Each row comes from the steps of one path. Every step used is in the known rows, and no mark comes twice. Write the path behind each row, first mark first.
Known rows
vulur > defig > basav > fugo > sipoko > sibir: [ 2.723  1.838 -0.525 -2.115 -0.367  1.027 -3.751  4.875 -0.581 -1.478
 -0.921  1.511  0.075  1.195  3.533 -0.932 -3.234 -1.530  0.533  0.476
 -0.557  1.365 -3.961 -0.505  0.823 -0.461 -2.934  2.321 -0.016]
sipoko > fugo > basav > tekope: [ 1.224 -0.163 -1.942 -1.968  1.035 -2.332 -0.879  0.111 -1.005  1.014
 -0.877  0.501 -0.160  3.008  1.515 -2.947 -0.036 -0.217  3.033  4.360
  0.290  1.241 -1.374  0.273 -1.612 -1.667  0.070  2.452 -1.150]
basav > defig: [ 2.404  2.009 -0.290 -1.009  1.116 -1.256 -2.305  3.758  0.453 -1.354
 -0.185  0.655  0.107  0.205  0.407  0.228  0.591 -1.106 -1.794 -0.214
 -1.609  1.382 -2.434 -1.746  1.570  0.459 -1.761 -0.064  0.174]
tekope > basav: [-1.579  1.257 -0.326  0.813 -2.351 -0.080 -2.941  2.661  0.009 -1.498
 -0.573  0.787  0.938  0.087  1.450 -1.031 -0.561  0.612  0.300  0.155
 -0.598 -1.746 -0.686  1.726  0.661 -2.023 -2.420  1.406 -0.148]
duko > sibir: [-1.693 -2.487 -1.570 -1.092 -0.779  2.328 -1.404 -0.474  0.550  0.670
  0.592  0.456  1.189  0.432 -0.343  0.419  0.348  0.537 -1.677  1.422
 -0.655 -0.481 -2.425 -0.774 -0.676  1.284  1.107  1.206 -1.988]
vulur > defig > basav > sibir: [ 0.160  1.203  0.058 -2.706 -1.501  0.207 -4.482  3.292  0.023 -1.507
 -0.166 -0.254 -0.153  0.059  2.573 -0.284 -3.417 -1.459 -1.416 -0.219
 -0.004 -0.127 -1.699 -1.731  1.859 -0.231 -3.392  0.149 -0.397]
tekope > vulur > defig: [ 1.879 -0.807  0.665  0.954  0.402  0.488 -1.815  0.312 -0.225  0.525
  2.497  0.247  0.105 -1.333  0.076 -2.565 -1.396 -2.168 -0.497  1.048
 -1.558 -0.878 -2.613 -1.512 -0.354  0.256 -0.397  3.940  1.531]
fugo > basav > defig > vulur: [ 1.319  2.598  0.370 -0.711  0.022 -1.513 -3.130  3.491 -0.471 -2.261
  0.812  0.118 -0.500  2.350  1.305 -0.495 -0.293 -1.622 -0.152  2.975
 -1.294 -1.988 -1.975 -0.534 -0.577 -1.561 -1.403  1.184 -0.066]
defig > vulur > tekope > basav: [ 1.276 -1.209  1.547 -1.634  0.712  0.138 -2.637  2.025 -1.013  1.736
  3.059  0.199  0.220 -0.798 -1.103  0.318  0.484 -1.841 -0.604  2.331
 -0.042 -3.435  0.086 -0.062 -2.316 -2.682 -0.031  2.807  2.282]
basav > tekope > vulur: [ 1.152 -3.623 -1.808 -1.201  2.839 -2.587 -1.235 -1.898 -0.336  1.581
  3.456  0.663  0.924 -0.179 -2.555 -2.071  1.194 -0.117 -0.525  2.135
  0.552 -0.773 -0.425 -1.591 -1.023  0.045 -1.071  1.262  1.146]
defig > vulur: [ 1.541  0.046  1.229  0.145  0.863 -0.086 -0.950  0.874 -0.592  1.122
  2.691 -0.467 -0.456 -0.618 -1.310 -0.040  0.798 -2.162 -1.155  3.143
 -1.045 -2.240  0.640 -0.944 -2.338 -1.487  2.121  1.811  1.816]
fugo > sipoko > sibir > duko: [ 2.928 -0.506 -2.589 -2.294  1.513  2.501  1.423  2.335 -1.040  0.637
  1.413  1.640 -0.720  1.106  1.731  0.457  0.420  1.038  1.123  2.666
  1.386 -0.072 -1.386  3.259 -3.014  1.146  1.711  0.106 -0.412]
vulur > tekope > basav > fugo > sipoko: [ 0.378 -1.494 -0.052 -2.055  0.914  0.885 -2.469  2.796 -1.042  0.594
 -0.403  2.278  1.173  0.951  0.855  0.220  0.315  0.812  2.437 -0.017
  0.831 -0.260 -2.230  0.932 -1.140 -1.378 -2.721  2.336  1.033]
vulur > defig: [ 2.090  0.300  0.364 -1.377 -0.201  0.030 -2.066  2.631  0.062 -0.354
 -0.413  0.380 -0.254 -0.393  1.744 -0.703 -3.541 -1.823 -0.659 -1.795
 -0.207  1.599 -2.053 -1.153  1.653  0.490 -1.845  1.037  0.291]
sipoko > sibir: [ 1.588 -1.203 -2.045 -1.140 -1.024  2.026 -0.787  0.505 -0.091  1.140
  1.518 -0.987  0.721 -0.279  0.231  0.508 -0.003 -0.214 -1.480  0.528
  0.865 -0.149 -1.113  0.643 -1.108  0.663  0.776  0.748 -2.343]
basav > sibir > duko: [-2.292 -2.217 -0.802 -2.687 -0.001  1.343 -2.136 -0.830  0.784  0.487
  0.851 -1.455  1.117 -0.862 -0.308 -0.186  1.997  1.903 -3.445  1.943
  1.250 -0.161 -0.429 -1.987 -1.780  1.000  2.767 -3.782 -1.946]
defig > vulur > tekope > basav > sibir > duko: [ 0.573 -2.123  1.278 -2.743  0.792  0.639 -3.387  1.714 -0.696  1.971
  3.362 -0.215  0.746 -1.213 -1.147  0.113  1.264 -0.984 -2.046  3.072
  0.542 -3.530 -0.304 -0.559 -3.054 -2.384  1.218  1.199  1.585]
defig > vulur > tekope > basav > fugo: [ 1.421 -1.277  1.513 -1.178  1.078  0.345 -3.126  2.281 -1.028  1.667
  2.338  0.558  0.799 -0.423 -0.968 -0.109  1.064 -1.700 -0.272  2.683
 -0.499 -2.451 -1.043 -0.822 -2.708 -2.719  0.321  3.266  2.172]
sipoko > sibir > duko: [ 1.962 -1.997 -1.731 -2.728 -0.495  2.382 -0.820  0.328  0.318  1.474
  1.667 -0.696  1.291 -1.127  0.476 -0.659  0.782  0.997 -3.254  1.173
  1.836 -0.249 -2.509  1.613 -1.881  0.124  3.083 -1.005 -2.597]
vulur > tekope: [ 0.754 -2.742  0.646 -3.082  1.389  0.307 -0.357 -0.196 -0.603  1.914
  0.881  0.431  0.303 -0.337 -0.722  1.291 -0.060  0.055  0.539 -1.335
  1.890 -0.473 -0.352  0.095 -0.454 -0.294 -1.411  0.406  0.774]

Write each row's path
[ 0.388 -1.259 -1.105 -1.389  0.691 -2.390 -2.602 -0.015 -0.688 -0.934
  1.922  0.522  0.240  2.219  0.516 -2.274 -1.406 -0.550  1.057  2.531
  0.702 -1.869 -1.594 -0.327 -0.661 -0.984 -2.597  1.652 -0.187] : fugo > basav > tekope > vulur > defig
[ 0.544 -0.210  0.469  0.016 -0.440  0.644 -3.514  0.746 -0.271 -0.340
  2.691 -0.183  0.208 -1.005  0.646 -2.256 -1.306 -1.983 -1.060  2.115
 -1.418 -2.150 -2.386 -1.972 -0.170 -0.265 -1.481  3.397  1.077] : tekope > vulur > defig > basav > sibir
[ 0.816  1.239 -0.880 -0.714 -0.206 -0.901 -0.411  0.482 -0.925  0.529
 -1.618  0.184 -0.528  2.718  2.361 -2.650 -0.276 -0.434  3.220  4.074
 -0.470  0.894 -1.575  0.861 -1.638 -1.699  0.882  2.960 -1.262] : sipoko > fugo > basav
[-0.593  1.671 -0.993  1.437 -0.714  0.811 -3.052  4.284 -0.592 -1.922
 -1.874  2.667  1.197  1.839  2.317 -1.627  0.569  1.117  2.684  1.834
 -1.503  0.373 -2.701  1.128 -0.944 -1.568 -1.816  2.731  0.338] : tekope > basav > fugo > sipoko
[ 2.142  2.251  0.145 -1.714 -0.029  0.334 -3.524  4.656 -0.558 -1.860
 -1.458  1.864 -0.207  1.318  3.446 -1.121 -3.201 -1.495  1.089  0.294
 -0.829  1.458 -3.593 -0.690  1.195 -0.737 -3.190  2.047  0.789] : vulur > defig > basav > fugo > sipoko
[ 2.015  2.244 -1.017 -1.146  0.340 -1.544 -1.514  2.347 -0.696 -0.150
 -1.687  0.456 -0.483  2.815  2.562 -2.514 -0.038 -1.001  2.343  3.949
 -1.275  1.625 -2.765 -0.060 -0.897 -1.444 -0.007  2.905 -1.146] : sipoko > fugo > basav > defig
[ 1.610  1.924  0.681 -1.564 -0.678  0.065 -4.169  3.940 -0.136 -1.739
 -1.590  1.094  0.403  0.667  3.000 -1.422 -3.172 -1.651 -0.140 -0.345
 -0.853  1.403 -3.723 -1.392  1.802 -1.070 -3.027  1.766  0.265] : vulur > defig > basav > fugo
[ 2.160 -3.452 -1.627 -1.904  2.730 -2.602 -2.225 -0.621 -0.313  1.447
  3.237  0.908  0.760 -0.390 -1.728 -2.444 -0.522 -1.055 -0.836  1.272
  0.448  0.043 -1.401 -2.190 -0.253  0.289 -2.002  1.772  1.295] : basav > tekope > vulur > defig
[ 0.834 -0.829  0.267 -3.026  0.275 -0.327 -3.559  3.499 -0.344  0.185
  0.411  1.285  1.036 -0.213  0.429  0.718 -0.241 -0.021 -0.131 -1.252
  0.686 -1.048 -2.022  0.463  0.815 -1.447 -3.943  1.339  0.755] : vulur > tekope > basav > defig
[ 0.887  2.678  0.035  0.176 -1.176 -0.979 -5.020  5.754  0.058 -1.878
  0.592  1.086  0.814 -0.092  1.035 -0.957  0.205 -1.233 -1.540  1.563
 -2.247 -1.860 -2.069 -0.027  0.639 -2.422 -2.605  2.247  0.881] : tekope > basav > defig > vulur
[ 3.890  0.709  0.914 -2.397  2.431 -1.166 -3.151  4.257 -0.265  0.360
  2.203  0.431 -0.054 -0.391 -0.872  0.797  1.133 -2.575 -2.342  1.312
 -1.467 -0.406 -2.111 -2.396 -0.323 -0.727 -0.985  1.429  1.800] : basav > defig > vulur > tekope
[-0.334  0.132 -1.307 -1.972 -0.201 -0.229 -1.410  0.106 -0.567  0.758
 -1.206 -0.548  0.009  2.285  2.189 -2.756  0.729  0.489  1.563  5.014
  0.143  0.798 -1.742 -0.096 -2.489 -1.218  2.237  1.090 -2.161] : sipoko > fugo > basav > sibir > duko
[ 2.774  1.325 -0.352 -2.200  1.159 -1.423 -1.976  2.573 -1.071  0.898
 -0.452  0.431 -0.535  2.491  1.916 -2.081  0.233 -1.757  2.139  4.561
 -0.997  0.631 -2.697 -0.333 -1.828 -2.121  0.257  3.650 -0.268] : sipoko > fugo > basav > defig > vulur > tekope
[-0.101 -0.281 -0.917 -1.997  0.594 -2.233 -2.861  0.002 -0.476 -0.718
  2.309  0.797  0.497  0.577 -0.245 -1.527  0.124 -0.161 -0.331  2.780
  0.448 -2.960 -0.487  0.142  0.297 -2.185 -3.287  1.036  0.992] : defig > basav > tekope > vulur
[ 2.594  0.071 -2.805 -1.208  1.068  2.206  1.486  2.477 -1.352  0.439
  1.339  1.457 -1.200  1.717  1.505  1.257 -0.140  0.213  2.314  2.263
  0.721  0.025 -0.370  2.537 -2.488  1.619  0.090  1.309 -0.229] : fugo > sipoko > sibir
[ 0.125  2.667 -0.564  0.099 -1.600 -0.976 -4.569  5.307  0.336 -2.415
 -0.684  1.291  0.971  0.230  1.628 -0.909 -0.185 -0.146 -0.963 -0.001
 -1.738 -0.790 -2.399  0.466  1.722 -1.682 -3.669  1.342 -0.016] : tekope > basav > defig
[-0.474  0.510 -1.402 -1.213 -0.504 -0.398 -1.384  0.151 -0.806  0.582
 -1.216 -0.693 -0.288  2.686  2.096 -2.189  0.308 -0.188  2.362  4.701
 -0.341  0.883 -1.068 -0.624 -2.134 -0.955  1.146  1.940 -2.107] : sipoko > fugo > basav > sibir
[-0.334 -1.363 -1.265 -0.894  0.751 -2.398 -1.910 -0.909 -0.708 -0.846
  2.083  0.433  0.306  2.402 -0.083 -2.055 -0.169  0.086  1.273  3.118
  0.732 -2.420 -0.897  0.082 -1.238 -1.136 -1.985  1.288 -0.286] : fugo > basav > tekope > vulur
[ 1.406 -0.538 -1.812 -1.298  1.201 -2.173 -1.018 -0.443 -1.089  1.307
  0.058  0.488 -0.095  2.642  1.079 -3.645  0.321 -0.503  2.956  5.118
 -0.222  0.548 -1.809  0.035 -2.129 -1.699  0.342  3.526 -0.725] : sipoko > fugo > basav > tekope > vulur
[-0.330 -1.821  0.455 -2.544 -0.253  0.279 -2.425  1.648 -0.615  0.860
  0.489  0.957  0.944 -0.294  0.256  0.608 -0.522  0.477  0.719 -1.125
  1.440 -1.765 -0.847  1.331  0.023 -1.684 -3.120  1.431  0.712] : vulur > tekope > basav
[ 1.470  1.947  0.633 -2.159 -1.199 -0.239 -3.440  3.543 -0.085 -1.606
 -0.574  0.597 -0.386  0.078  2.803 -0.703 -4.025 -1.859 -0.618 -0.886
 -0.153 -0.135 -2.177 -0.313  2.363 -1.049 -3.587  1.112  0.419] : vulur > defig > basav
[ 2.514 -1.322  0.338 -1.671  1.347  1.320 -2.749  3.248 -1.514  1.882
  2.922  0.994  0.444  0.138 -0.395  0.352  1.059 -1.614  0.395  3.494
 -0.143 -2.460 -1.268  0.118 -3.661 -2.123  0.469  3.752  1.895] : defig > vulur > tekope > basav > fugo > sipoko > sibir
[ 1.880  0.489 -0.437 -3.455  0.017 -1.715 -3.893  3.122 -0.161 -1.094
  0.196  0.976 -0.050  0.294  1.940 -1.086 -3.790 -1.589 -0.865 -0.606
  0.637  0.212 -2.023 -0.881  2.316 -1.013 -4.423  0.628  0.521] : vulur > defig > basav > tekope
